What can hang from each mark:
Z580: Z668 Z830
Z970: Z668 Z746
Z830: Z580 Z746
Z668: Z580 Z970
Z594: Z580
Z746: Z830 Z888
Z974: Z594

Known rows, with every way that one mark hangs from another:
[Z746 [Z830 [Z580 [Z668 Z970]]] Z888]: [-1.88  1.65 -0.43  0.64 -0.89  0.39 -4.32  1.31 -0.28 -3.20 -6.89  3.76
  0.45  2.10  1.45 -1.81 -3.02]
[Z594 [Z580 Z668 [Z830 [Z746 Z888]]]]: [-1.53  0.30  2.67  1.30  0.86  1.88  0.01  1.57 -0.08 -4.79 -7.70 -0.18
  2.83 -0.21  1.21 -0.63 -1.58]
[Z970 [Z668 [Z580 Z830]] Z746]: [-3.54 -1.80 -0.52  3.05 -0.21 -2.18 -2.55 -0.09 -0.87 -0.73 -1.64 -1.46
  4.33  0.93 -0.99 -1.78 -5.70]
[Z970 Z746]: [-0.49 -1.97  0.00  1.29 -3.31  1.02 -2.25  1.43 -0.08 -0.64  0.23 -0.79
 -0.05  2.50  1.80 -1.64 -5.12]
[Z594 [Z580 [Z668 Z970] Z830]]: [-2.77  0.15  1.30  2.66  0.57 -0.22 -0.76  1.26 -0.94 -1.08 -5.65 -3.94
  2.50  1.25 -0.94 -1.57 -1.73]
[Z668 Z580 [Z970 Z746]]: [-2.81 -3.03 -2.99  1.78 -2.91 -1.41 -2.66 -0.49  0.11  0.27 -1.67 -0.52
  0.24  2.88  0.05 -2.56 -6.80]
[Z668 Z580]: [-2.47 -0.29 -0.46  1.63 -2.37  0.23 -2.39  2.19  0.36 -3.75 -2.13 -1.89
  0.88  1.41 -0.32 -0.71 -4.83]
[Z970 Z668 [Z746 Z830]]: [-1.81 -2.04  0.44  1.95 -1.55  0.76 -3.34  0.16 -0.44  0.11 -1.41  2.55
  1.43  3.80  0.72 -3.12 -5.18]
[Z580 [Z668 [Z970 Z746]] Z830]: [-2.13 -1.52 -1.10  2.30 -0.58 -0.78 -2.02 -0.69 -0.96  1.08 -2.21 -1.45
  1.85  1.30 -0.24 -2.44 -4.56]
[Z746 [Z830 Z580]]: [-0.85  2.58  1.62 -0.33 -1.49  1.49 -3.09  3.84  0.04 -3.22 -3.56  1.18
  0.22  1.05  2.62 -0.35 -1.17]
[Z970 [Z668 Z580] [Z746 Z830 Z888]]: [-3.30 -2.53 -1.02  2.91 -0.36 -0.48 -4.64 -1.16  0.09 -1.78 -4.22  4.67
  1.55  3.23 -0.01 -3.45 -6.81]
[Z830 Z580]: [-0.56  2.11  1.27 -0.25 -3.19  0.51 -2.45  4.26 -0.22 -3.72 -2.00 -1.47
  1.01  0.80  2.53  0.20 -2.49]
[Z974 [Z594 [Z580 [Z668 Z970]]]]: [-2.12 -1.10  2.86  2.96 -1.94 -0.67 -1.42  2.00 -1.25 -2.58 -3.28 -3.48
  1.77  3.32 -0.49 -1.02 -1.91]
[Z974 Z594]: [-1.66 -0.71  2.35  2.38 -3.29  0.51 -1.93  3.50 -0.31 -4.18  0.11 -4.17
  0.74  1.62  1.66  0.68 -2.56]
[Z580 Z668 [Z830 Z746]]: [-1.35  0.87  1.32  0.58  0.01  1.62 -0.23  1.87 -0.26 -3.71 -3.68 -1.09
  2.93 -0.68  0.51  0.07 -2.55]
[Z668 [Z580 Z830] [Z970 [Z746 Z888]]]: [-4.28 -2.71 -3.29  3.16 -0.32 -1.65 -2.96 -1.01  0.23 -0.71 -4.58 -1.00
  1.01  0.65  0.70 -2.26 -5.78]
[Z580 Z668]: [-0.66  0.35  1.05  1.39 -2.31  1.23 -2.42  2.02 -0.44 -3.30 -1.67 -0.70
  1.38  2.09 -0.57 -0.99 -4.42]
[Z830 Z580 Z746]: [-0.09  1.71  1.30 -1.78 -3.29  1.43 -0.72  4.30  0.30 -4.59 -3.09  0.03
  1.73  0.21  3.67  0.47 -2.46]
[Z746 [Z830 Z580] Z888]: [-1.22  2.03  1.14  0.24 -1.28  1.62 -3.95  3.30  0.40 -4.50 -5.47  2.50
 -0.16  1.11  3.43 -0.56 -1.91]

Rows:
[-0.55  1.14  0.73 -1.22 -3.29  1.62 -1.67  3.68  0.85 -5.78 -5.01  1.66
  1.27  0.13  4.52  0.29 -3.07] | [Z830 Z580 [Z746 Z888]]
[-3.14 -2.56 -2.61  1.83 -1.11 -0.28 -3.27 -0.85  0.19  0.62 -3.38  2.03
 -0.82  3.21  0.13 -3.27 -5.58] | [Z668 Z580 [Z970 [Z746 Z830]]]
[-0.30 -0.19 -0.69 -0.19 -2.97 -1.35 -3.00  0.71 -1.21  0.04 -2.02  1.65
  1.68  2.50  1.19 -2.15 -4.75] | [Z830 [Z580 [Z668 [Z970 Z746]]]]
[-1.60 -0.78 -1.43  0.44 -1.74  0.27 -4.08  0.75  0.18 -0.76 -5.10  3.67
 -0.89  2.42  3.66 -2.76 -3.87] | [Z668 [Z970 [Z746 [Z830 Z580] Z888]]]
[ 0.11  1.70  1.21 -1.21 -2.42  1.32 -2.08  2.90  0.04 -6.09 -5.50  3.30
  2.26  0.38  2.82  0.02 -3.47] | [Z830 [Z580 Z668] [Z746 Z888]]
[-4.40  0.11 -0.03  3.25  0.12 -1.69 -2.43  1.45 -0.33 -3.10 -2.96 -3.25
  4.43  0.28 -1.63 -0.70 -4.54] | [Z970 [Z668 [Z580 Z830]]]
[-4.04 -2.26 -1.12  3.69  0.08 -1.91 -3.54 -0.71 -0.34 -1.88 -3.59  0.01
  3.78  0.80 -0.22 -2.23 -6.43] | [Z970 [Z668 [Z580 Z830]] [Z746 Z888]]
[-0.92 -0.29  4.79  2.71 -1.58  0.33 -1.47  3.06 -1.26 -4.18 -2.38 -2.78
  2.00  2.44 -0.33 -0.12 -1.14] | [Z974 [Z594 [Z580 Z668]]]
[-4.50 -0.79 -0.61  2.22 -0.03 -0.45 -1.53  0.83  0.51 -5.14 -6.18 -0.24
  4.45 -0.44  0.25 -0.62 -5.09] | [Z970 [Z668 [Z580 [Z830 [Z746 Z888]]]]]
[-2.97  0.18 -0.65  2.50 -0.43 -0.41 -1.82  0.67 -0.64 -1.40 -3.56 -3.16
  2.13  0.64 -0.90 -1.12 -3.48] | [Z580 [Z668 Z970] Z830]
[-1.15  0.80  3.29  0.76  0.83  1.67  0.82  2.21 -0.48 -3.41 -5.79 -1.64
  3.22 -0.13  0.27 -0.41 -0.89] | [Z594 [Z580 Z668 [Z830 Z746]]]
[-1.34 -0.34  0.70  0.95 -1.24 -0.15 -4.52  1.15 -0.41 -1.82 -4.20  5.00
  1.99  2.65  2.78 -2.55 -4.37] | [Z970 Z668 [Z746 [Z830 Z580] Z888]]
[-1.84 -1.62  0.84  2.37  0.37 -0.63 -1.09 -0.27 -1.15  1.27 -4.24 -2.09
  2.06  1.90 -0.42 -2.72 -2.72] | [Z594 [Z580 [Z668 [Z970 Z746]] Z830]]
[-3.11  0.33 -0.24  0.82 -0.14  0.81 -0.15  2.16  0.57 -4.23 -4.12 -2.28
  2.45 -1.31  0.66  0.48 -3.16] | [Z668 [Z580 [Z830 Z746]]]
[-1.57  2.15  0.14  0.07 -1.03  0.14 -3.44  1.85 -0.72 -2.07 -4.98  2.33
  0.81  2.23  0.63 -1.49 -2.49] | [Z746 [Z830 [Z580 [Z668 Z970]]]]
[-1.98 -2.34 -1.66  1.43 -1.85  1.05 -2.78 -0.18  0.11  1.27 -2.33  1.40
 -1.38  3.43  1.66 -3.17 -4.72] | [Z668 [Z970 [Z746 Z830]]]
[-2.39 -0.84  3.97  2.32  0.12  1.38  0.43  3.25  0.26 -5.62 -5.98 -3.82
  2.34 -0.63  3.24  0.92  0.20] | [Z974 [Z594 [Z580 [Z830 [Z746 Z888]]]]]
[-3.23 -3.56 -3.59  2.50 -2.69 -1.13 -3.63 -0.90  0.42 -1.03 -3.70  0.92
 -0.07  2.84  0.88 -2.73 -7.40] | [Z668 Z580 [Z970 [Z746 Z888]]]
[-0.77 -0.91 -1.18  0.45 -2.79 -1.18 -3.93  0.23 -0.75 -1.24 -4.02  2.93
  1.17  2.42  2.06 -2.33 -5.36] | [Z830 [Z580 [Z668 [Z970 [Z746 Z888]]]]]
